Every row comes from one small tree of marks. Brackets hold a mark, then the marks that hang from it, in alphabetical order. Every link used is in the known rows. Which tree was each row made from?
Known rows:
{E {C {G P} {R Z}}}: -2  7  -20  -19  1  11  20  14  11  2  6  0  8  4  17  -23  -3  -1  -4  15  -21  -8  -5  1  3  -9  -7  -14  13  -13
{D {V {Q A}}}: -3  12  -15  -16  -5  -13  -1  1  3  -6  -2  14  -6  10  16  -5  -4  1  -5  -5  -4  4  -1  -5  -3  12  7  -16  13  -6
{C G R}: -4  8  -11  -22  0  3  14  10  11  1  -6  -1  2  8  20  -16  -10  2  -7  13  -21  -3  2  2  -2  -3  -3  -10  12  -18
{F B}: -9  10  -17  -14  -3  6  6  6  9  3  -9  5  -3  18  12  -10  -2  6  0  -1  -4  5  8  2  -6  -5  -3  -22  12  -6
{B F Q}: -9  6  -18  -17  4  0  -1  -8  -7  2  3  15  2  25  3  -1  -3  5  -10  11  -6  9  7  -12  -3  -7  12  -16  13  -2
{C G {R Z}}: -7  7  -12  -23  2  6  14  17  9  5  -5  3  9  11  21  -19  -11  -2  -1  11  -23  -5  -1  5  4  -5  1  -3  7  -13
{E {C {G {P J}} {R Z}}}: -1  7  -21  -23  -2  10  19  19  11  4  4  -3  9  8  17  -27  -4  -6  -5  8  -22  -10  -4  -6  -1  -12  -16  -12  17  -13
{E {C {G {P {J {K T}}}} {R Z}}}: -2  13  -17  -24  3  4  14  13  12  6  5  -5  16  11  24  -27  -9  -8  -10  3  -29  -10  7  -10  -3  -12  -16  -1  22  -13
{H E}: -10  2  -16  -11  -4  0  8  -5  3  8  -1  8  -2  8  10  -13  -12  4  1  7  -13  6  6  -1  5  -3  10  -19  19  -10
{P {J {K {T {B F {Q {A S}}}}}}}: -6  20  -14  -29  11  -14  -10  -11  -4  -9  1  2  19  25  8  -1  -8  -1  -24  -10  -9  20  19  -20  -14  -12  -2  3  24  0
{E {C G R}}: -1  7  -16  -22  3  8  17  11  13  0  0  -2  4  3  18  -19  -5  4  -11  14  -17  -6  -2  -1  -3  -5  -8  -12  13  -16
{T {B F {Q A}} K}: -8  11  -24  -21  11  0  -8  -11  -8  -8  8  15  11  24  5  16  2  3  -17  11  -8  23  8  -17  -9  -5  2  -2  12  -1
{V D {Q A}}: -7  7  -19  -14  -4  -8  1  5  11  -9  -1  19  -9  14  18  -3  4  -5  -10  -2  1  5  -4  -9  3  2  7  -23  7  -4
{P J}: -8  6  -20  -17  -5  1  7  4  7  4  -7  6  -1  20  10  -13  -7  -1  0  -1  -9  0  5  -8  -6  -1  -6  -15  20  -9
{K {T {B {Q A}}}}: 1  15  -15  -21  9  -3  0  -11  3  -2  0  4  11  20  17  4  -1  1  -13  -3  -5  15  12  -14  -1  -1  -4  -4  15  -8
{J {K T}}: -10  12  -15  -15  4  -3  3  -7  10  4  -6  6  5  18  18  -12  -11  1  -5  1  -15  2  16  -6  -5  3  3  -5  19  -9
{R {C {G {P {J K}}}} Z}: -9  2  -19  -19  1  9  10  17  5  9  -3  6  8  20  10  -24  -14  -14  0  1  -29  0  6  -5  -3  -12  -7  -4  16  -9
{P {J {K T}}}: -10  12  -16  -18  0  -4  2  -3  8  6  -6  4  6  22  17  -15  -12  -3  -6  -5  -15  0  16  -12  -10  0  -6  -4  24  -9
{J {K {T {B F {Q A}}}}}: -6  15  -14  -22  14  -7  -10  -17  -5  -3  5  7  17  24  14  6  -4  0  -21  1  -9  20  19  -20  -4  -8  8  2  18  -5
{P {J K}}: -12  7  -20  -14  0  0  0  2  7  4  -9  8  3  21  14  -17  -9  -2  -2  -2  -15  0  11  -9  -12  -1  -3  -8  22  -10
{G C}: -3  -1  -21  -9  -1  2  13  -1  6  2  3  5  -5  12  10  -9  -1  2  0  4  -6  2  6  -2  -5  1  0  -19  18  -6
{V {Q A}}: -3  7  -16  -15  -2  -4  0  0  9  -5  1  13  -4  14  18  -9  -2  -4  -8  -2  -2  9  -4  -5  1  3  8  -17  11  -6
{G {C R} {P J}}: 3  0  -22  -14  -8  -3  18  2  4  -1  7  -6  0  10  13  -17  4  -5  -4  2  -15  -6  7  -5  -9  -5  -16  -19  25  -11
{C {G {P {J K}}} R}: -3  8  -17  -19  -2  -1  9  8  11  0  -2  -7  5  11  19  -23  -8  -5  -9  7  -31  -5  9  -4  -10  -8  -11  -9  25  -18
{H E U}: -15  0  -9  -11  -7  -5  10  -5  0  10  5  5  0  1  10  -17  -15  5  0  5  -14  3  9  2  10  -5  10  -18  20  -13
{R {C G} Z}: -8  2  -13  -23  4  12  16  20  4  9  -7  10  6  16  11  -15  -15  -6  2  7  -19  2  -1  2  7  -8  0  -6  5  -9
{C R}: -6  7  -14  -19  -1  0  12  3  7  -1  -7  5  2  11  17  -13  -4  4  -2  8  -13  -2  3  1  -2  2  -2  -11  12  -12
{Q {A S}}: -4  14  -15  -18  -1  -8  6  -1  11  -11  -8  1  1  9  10  -15  -3  4  -7  0  1  9  5  2  -6  2  4  -16  14  -4

Write each row's tree:
-1  14  -16  -17  3  1  -4  1  3  -2  -5  5  1  21  12  -7  7  6  -8  -2  5  13  9  -6  -7  -6  0  -19  10  -5 | {F {B {Q A}}}
-6  11  -16  -22  9  -1  1  -13  -6  4  5  9  13  27  8  10  -8  3  -15  4  -12  14  13  -15  -1  -9  2  -6  17  -3 | {K {T {B F Q}}}
-8  11  -17  -16  -3  -14  2  5  13  -16  -3  15  -9  11  13  -8  2  -2  -13  -6  2  8  -4  -2  -3  1  6  -23  7  2 | {V D {Q {A S}}}
-3  2  -18  -21  -3  10  17  20  4  10  -1  3  6  19  8  -20  -12  -14  2  2  -23  0  0  -5  3  -14  -10  -13  14  -8 | {R {C {G {P J}}} Z}
-4  13  -14  -24  0  -2  11  11  11  6  0  -6  16  16  24  -26  -13  -10  -6  1  -34  -6  13  -7  -2  -10  -10  2  22  -13 | {C {G {P {J {K T}}}} {R Z}}
-6  15  -16  -25  11  -8  -13  -11  -6  -2  4  4  18  28  13  3  -6  -5  -22  -6  -9  18  19  -27  -8  -10  -3  5  24  -6 | {P {J {K {T {B F {Q A}}}}}}
-4  2  -17  -18  0  11  18  15  5  7  0  6  5  15  9  -17  -11  -9  3  10  -22  2  0  2  8  -10  -1  -14  9  -9 | {R {C {G P}} Z}
-6  7  -16  -25  7  7  11  11  6  11  0  0  19  22  15  -12  -18  -16  -5  -5  -35  4  14  -9  -2  -14  -17  5  20  -10 | {R {C {G {P {J {K {T B}}}}}} Z}
-1  18  -14  -20  4  -5  -2  1  5  -11  -8  2  1  17  6  -12  5  9  -11  -7  5  15  10  0  -13  -8  -1  -21  10  1 | {F {B {Q {A S}}}}
1  8  -16  -18  -3  1  17  6  11  -1  0  -6  1  6  17  -16  -6  0  -6  14  -24  -3  3  3  0  -6  -5  -18  17  -17 | {C {G P} R}
-1  0  -23  -15  -6  0  18  10  3  3  7  -1  7  13  14  -21  3  -8  2  1  -17  -8  3  -4  -3  -7  -13  -12  20  -7 | {G {C {R Z}} {P J}}
-11  0  -11  -15  -2  3  16  3  5  11  12  0  0  -7  10  -23  -16  5  -8  11  -16  0  2  1  10  -11  3  -18  21  -17 | {H {E {C G}} U}
-5  0  -22  -13  -1  -2  10  8  3  3  6  1  9  14  17  -24  0  -9  0  0  -24  -7  9  -4  -9  -6  -10  -6  23  -8 | {G {C {R Z}} {P {J K}}}
2  0  -21  -11  -3  -2  20  -2  6  -3  8  -4  -2  6  14  -14  6  0  -3  9  -15  -4  6  1  -5  -2  -7  -21  20  -11 | {G {C R} P}
-8  15  -23  -25  12  -6  -6  -11  -6  -16  4  11  12  21  -1  12  -1  7  -19  6  -8  25  9  -11  -15  -6  2  -3  13  5 | {T {B F {Q {A S}}} K}
-4  12  -17  -21  9  1  4  -10  2  5  -1  7  8  24  12  5  -6  5  -8  -1  -14  10  13  -10  -4  -3  -4  -6  16  -7 | {K {T {B Q}}}
-3  7  -16  -19  -2  5  17  13  9  3  0  -1  8  9  18  -20  -7  -4  0  13  -26  -5  0  4  5  -8  -1  -11  12  -13 | {C {G P} {R Z}}
-5  8  -16  -23  2  4  12  13  6  11  -1  1  13  21  14  -22  -17  -16  -4  -3  -30  0  12  -9  0  -12  -11  -1  19  -8 | {R {C {G {P {J {K T}}}}} Z}
-7  19  -13  -25  14  -13  -9  -16  -2  -11  2  4  18  22  9  2  -7  4  -24  -3  -9  22  19  -13  -10  -9  7  1  19  0 | {J {K {T {B F {Q {A S}}}}}}
1  3  -18  -21  -4  6  17  13  6  5  0  -1  -1  16  6  -17  -10  -10  -4  4  -21  1  4  -6  -2  -11  -15  -19  19  -12 | {R {C {G {P J}}}}
-5  13  -15  -26  5  1  10  10  10  7  0  -7  22  16  26  -15  -14  -10  -7  -2  -38  -2  14  -7  -4  -13  -16  7  23  -15 | {C {G {P {J {K {T B}}}}} {R Z}}
-3  0  -26  -6  -3  -3  7  -3  6  2  7  -1  -2  15  9  -17  0  -6  -3  -1  -16  -1  14  -8  -15  -4  -8  -18  31  -8 | {G C {P {J K}}}
-1  14  -13  -23  -2  -5  11  4  12  3  0  -11  10  13  23  -22  -11  -7  -12  3  -31  -5  15  -8  -8  -8  -14  -5  26  -18 | {C {G {P {J {K T}}}} R}
-9  11  -15  -21  4  0  6  -9  2  2  2  5  11  21  11  6  -12  1  -11  4  -12  11  12  -10  3  -8  0  -8  19  -6 | {K {T {B F}}}
-9  7  -13  -15  -3  -5  11  -3  6  12  17  -10  7  -3  13  -29  -18  -3  -14  1  -28  -2  16  -11  3  -16  -8  -14  35  -17 | {H {E {C {G {P {J {K T}}}}}} U}
2  -1  -27  -8  -8  -1  13  -1  5  3  9  -2  -5  14  7  -14  2  -5  -1  -1  -10  -1  8  -8  -9  -6  -12  -24  27  -7 | {G C {P J}}
